Each row was made from one path, in order. Every step used is in the known rows, and no mark comes twice. Write each row's path.
Known rows:
g-x: -2.49	-0.62	-2.16	3.28	-0.97	-1.21	-0.50	-0.90	2.51	3.06	-0.21	0.67	-2.12	-2.17	0.20	1.09	-0.51	1.40	0.45	1.80	-0.65	1.04
z-r-p-c: -1.53	-0.97	-0.60	-2.48	2.97	-0.91	1.44	-0.58	0.32	2.21	1.88	1.24	0.57	1.32	-0.88	-0.32	0.10	-0.31	-2.46	-2.74	2.51	0.56
x-m-p-g-z-r: -0.71	1.40	-2.05	0.02	0.39	0.95	1.41	-2.29	1.03	-2.33	-1.76	-3.45	1.25	1.85	1.43	-2.34	0.04	-0.64	-2.26	3.55	-2.57	-2.10
r-p-c-z: -0.86	0.04	1.65	-0.97	0.68	-0.27	-0.50	-0.56	-0.37	-2.12	0.30	-0.59	1.78	0.30	-2.70	0.86	-0.62	1.33	-0.61	-2.26	2.46	1.54
g-x-m: -4.15	0.53	-1.95	3.33	-0.36	0.13	-0.18	-3.11	3.27	4.03	-1.41	-2.32	-1.47	-2.24	2.10	-0.34	-0.90	2.33	-0.90	2.77	-2.40	-0.44
c-z-r-p-g-x: -0.67	-1.73	-0.98	-0.87	0.46	-0.72	-0.24	3.29	0.22	-0.06	-0.06	1.19	-1.42	1.38	-2.23	-1.80	0.79	-0.10	-0.13	-2.11	2.29	3.45
p-g-z-c: -3.67	-0.10	-0.78	4.42	-2.03	-2.25	0.26	0.61	0.71	-1.31	-0.60	1.03	1.14	2.25	-1.19	1.18	-2.07	-0.35	1.82	2.46	-1.80	3.39
r-p-m-x: 2.03	1.93	3.60	-1.37	0.74	1.54	0.75	0.60	0.27	-4.52	-0.18	1.76	1.73	4.29	-4.86	2.03	0.34	-0.81	-5.04	-0.42	-1.48	1.49
c-z-m: 0.70	-1.23	4.05	-0.19	-0.38	0.51	-1.47	2.76	-2.83	2.82	1.57	0.66	-1.90	-3.55	0.71	-0.26	0.40	0.06	4.06	-3.07	1.58	1.40
x-m-p: 0.57	1.31	0.40	-0.90	0.68	1.84	0.84	-2.85	0.22	-0.99	-0.93	-3.80	1.30	-1.21	1.68	-2.15	0.34	-0.33	-1.62	2.65	-2.43	-3.55
z-m-p-r: 6.54	1.45	2.42	-4.72	-0.05	1.26	0.91	0.75	-1.14	2.13	1.01	0.76	-2.84	-3.20	1.82	0.99	1.18	-2.66	0.09	-0.99	1.59	-2.77
g-p-c-z-r: -2.83	-2.12	-2.14	2.61	0.05	-1.48	0.02	-1.77	0.07	6.55	-0.91	-0.62	1.24	-2.44	3.26	-0.73	-0.93	2.24	1.69	-1.02	2.26	-1.02
r-p-g: -0.26	0.28	1.77	0.81	0.24	0.17	1.50	0.56	1.72	-6.32	0.67	0.92	1.67	5.10	-6.03	-0.59	0.11	0.05	-3.34	1.61	-1.21	4.22
c-p: -0.70	-0.98	-2.82	1.63	0.16	1.32	-0.44	1.16	-0.44	-5.29	4.09	0.21	-1.91	-0.43	0.18	-1.08	1.02	1.19	1.77	2.18	-1.56	0.73
r-p-g-z-m-x: 0.11	1.71	1.19	-0.52	-0.66	0.75	1.79	2.03	1.09	-7.21	0.40	2.68	1.53	4.22	-4.55	0.62	0.42	0.14	-3.81	2.69	-0.59	4.12
p-c: -2.25	0.05	0.06	3.31	-0.43	-1.85	-1.44	-2.71	0.52	2.74	-0.29	0.07	1.81	-0.81	0.13	3.07	-1.76	1.16	1.11	-0.98	-0.29	-0.66
z-m-p: 2.86	0.47	5.27	-4.57	1.12	2.02	1.17	0.89	-1.64	1.39	1.40	1.73	-1.70	-0.81	-0.01	-0.67	1.74	-1.44	0.47	-0.61	1.60	-1.89
x-m-p-g-z: -0.33	2.17	-0.83	1.43	-0.81	1.30	0.99	-2.79	1.26	-4.22	-2.25	-4.06	2.06	1.69	0.48	-1.61	-0.36	-0.09	-1.84	4.74	-3.39	-2.00
x-m-p-c-z-r: -0.01	0.74	0.14	-2.68	1.44	0.80	-0.22	-2.51	-0.59	2.21	-2.07	-3.53	1.52	-0.69	2.98	-1.79	0.11	-0.08	-0.56	-0.68	-0.03	-4.33
m-p: 3.02	0.26	0.24	-1.89	0.11	0.53	0.65	-0.08	-0.72	-3.08	0.28	-0.02	0.61	-0.51	-0.98	-0.83	1.19	-1.75	-0.16	1.69	-0.01	-2.14

Which path is each row?
3.95	0.08	-6.34	1.32	-1.19	0.46	-0.49	0.94	0.26	-4.21	3.52	-1.10	-3.41	-3.31	2.31	1.07	0.22	-0.35	1.49	1.74	-1.69	-0.31 : c-p-r
0.40	-2.04	-0.53	-1.86	1.51	-0.61	-0.05	3.04	-2.06	0.10	1.98	0.24	-0.61	-1.48	-0.80	-2.21	0.79	-0.81	0.95	-3.49	2.81	2.23 : c-z-r-p
-1.51	1.05	-1.60	-0.02	-0.01	1.06	0.45	-2.85	2.82	1.91	-2.22	-2.45	-1.30	-1.46	1.70	-1.17	0.16	1.18	-1.85	3.54	-1.61	-2.51 : g-x-m-p
-2.27	-0.30	-3.90	5.55	-1.48	-2.18	0.46	0.58	1.29	-2.42	-0.07	0.40	0.47	2.80	-1.09	0.52	-1.18	-0.50	0.24	2.38	-1.78	3.18 : p-g-z-r
-1.83	0.41	-1.91	-2.04	0.61	0.18	-0.50	-2.39	1.96	4.99	-3.12	-2.24	-1.32	-1.24	3.17	-1.11	0.21	1.28	-0.84	0.38	0.89	-3.19 : g-x-m-p-c-z-r
-1.51	-1.32	-0.68	0.70	0.32	-2.36	-2.21	-0.17	-1.24	4.39	-0.24	0.25	0.66	-1.41	1.30	1.51	-1.11	0.56	2.76	-4.37	2.17	-0.32 : p-c-z-r
-0.99	-1.09	-0.58	-1.43	2.06	-0.75	2.04	1.47	0.92	-1.39	1.81	2.06	0.18	4.08	-3.44	-1.83	0.91	-1.26	-3.29	-0.86	0.62	3.21 : z-r-p-g
0.09	0.36	0.55	3.35	-0.94	0.66	0.69	-1.05	0.80	1.80	-1.75	1.05	1.77	1.46	0.50	1.27	-0.43	0.73	-2.26	1.79	-2.34	-0.85 : g-p-m-x
-2.10	-1.04	3.03	-1.77	1.28	0.98	-0.13	1.16	-1.54	1.61	2.15	1.79	-1.91	1.91	0.60	0.14	-0.37	-0.71	2.49	-1.97	-0.83	0.08 : z-c-p-m
-1.35	-0.60	0.52	2.78	-1.14	-1.78	-2.80	-0.95	-1.05	2.42	-0.86	-0.48	1.39	-1.85	0.50	2.56	-1.57	1.26	3.35	-2.79	0.80	-0.05 : p-c-z
-2.97	-1.64	0.69	-1.22	0.20	-0.33	0.43	2.92	-0.42	-1.11	2.25	3.30	-1.15	3.26	-0.60	-1.19	0.04	-0.63	2.56	0.44	-1.51	2.13 : z-c-p-g
-1.13	-0.23	3.88	0.32	-0.42	-0.74	-2.27	-0.22	-1.57	4.57	-0.38	0.57	0.10	-2.15	0.99	2.27	-0.99	1.49	3.46	-4.20	1.81	-0.21 : p-c-z-m
2.63	0.26	0.73	-2.01	-0.39	-0.21	-1.43	-0.50	-1.47	-1.71	-1.79	-0.40	1.45	-0.45	-0.10	0.72	0.40	-0.71	1.59	-1.02	1.83	-2.95 : m-p-c-z
2.29	-0.49	-5.43	3.81	-1.87	-1.19	1.41	-2.12	1.79	3.91	0.19	-2.11	-0.53	-5.80	3.92	0.72	-1.35	0.20	-0.02	2.49	-0.41	-1.11 : g-p-r
0.25	0.41	3.05	-1.23	-0.96	-0.95	-2.49	1.32	-1.72	2.98	-0.91	2.90	1.17	-1.47	0.82	2.85	-0.25	0.81	2.15	-3.32	1.07	-0.48 : p-c-z-m-x
-3.74	0.64	-0.81	4.66	-1.72	-0.66	-0.06	-1.71	4.32	-0.25	-2.76	-0.53	-0.31	3.46	-1.53	-0.13	-0.95	1.68	-1.75	3.76	-4.36	2.28 : p-g-x-m
7.67	1.46	-3.52	-2.14	-1.17	-0.27	0.45	-0.26	-0.12	-1.94	-0.21	-1.47	-1.04	-3.26	1.17	1.35	0.31	-3.34	-0.53	1.37	0.11	-3.21 : m-p-r
1.22	-1.30	1.98	-1.40	1.64	0.29	-0.44	2.09	-2.05	0.94	0.72	-0.34	-0.87	0.54	-1.68	-1.01	0.31	-1.07	0.34	-4.64	2.29	1.72 : c-z-r-p-m
-0.13	1.04	-3.20	0.87	0.66	-0.28	1.14	0.51	-0.33	-2.28	0.77	0.44	0.64	0.75	-0.23	1.56	-0.55	-0.66	-2.62	0.33	0.71	1.01 : g-z-r-p-m-x
0.31	1.42	1.10	-1.39	0.32	1.15	-0.71	-3.31	-0.27	0.33	-2.52	-4.20	2.20	-1.08	2.09	-0.99	-0.32	0.56	-0.19	0.47	-1.10	-4.19 : x-m-p-c-z
-1.20	-0.64	0.46	0.49	-1.17	-0.46	-0.29	-0.18	-0.27	4.97	-1.31	2.04	1.84	-2.32	2.79	0.48	-0.15	2.31	1.09	-0.36	1.41	-1.04 : g-p-c-z-m-x
2.56	0.74	5.88	-3.41	0.23	1.63	1.17	1.35	-0.64	-0.92	0.17	2.70	-1.01	2.94	-1.90	-0.62	1.74	-1.56	-0.47	0.16	0.10	-0.22 : z-m-p-g
3.05	-0.42	4.47	-3.23	0.03	1.47	-0.88	2.85	-3.24	0.39	0.73	0.59	-1.72	-2.63	0.12	-1.16	1.53	-1.17	3.25	-2.69	2.65	-0.69 : c-z-m-p
2.23	-0.61	0.77	-2.37	1.15	0.17	-0.68	3.73	-2.16	-0.58	0.35	1.85	0.19	1.21	-1.63	-0.45	0.98	-1.44	-0.89	-3.95	1.30	1.58 : c-z-r-p-m-x
-2.04	-0.72	-5.51	3.12	-0.73	0.34	0.23	1.80	0.63	-7.58	2.72	0.52	-1.62	3.38	-0.26	-0.97	0.59	0.98	0.98	3.40	-1.94	2.49 : c-p-g-z-r
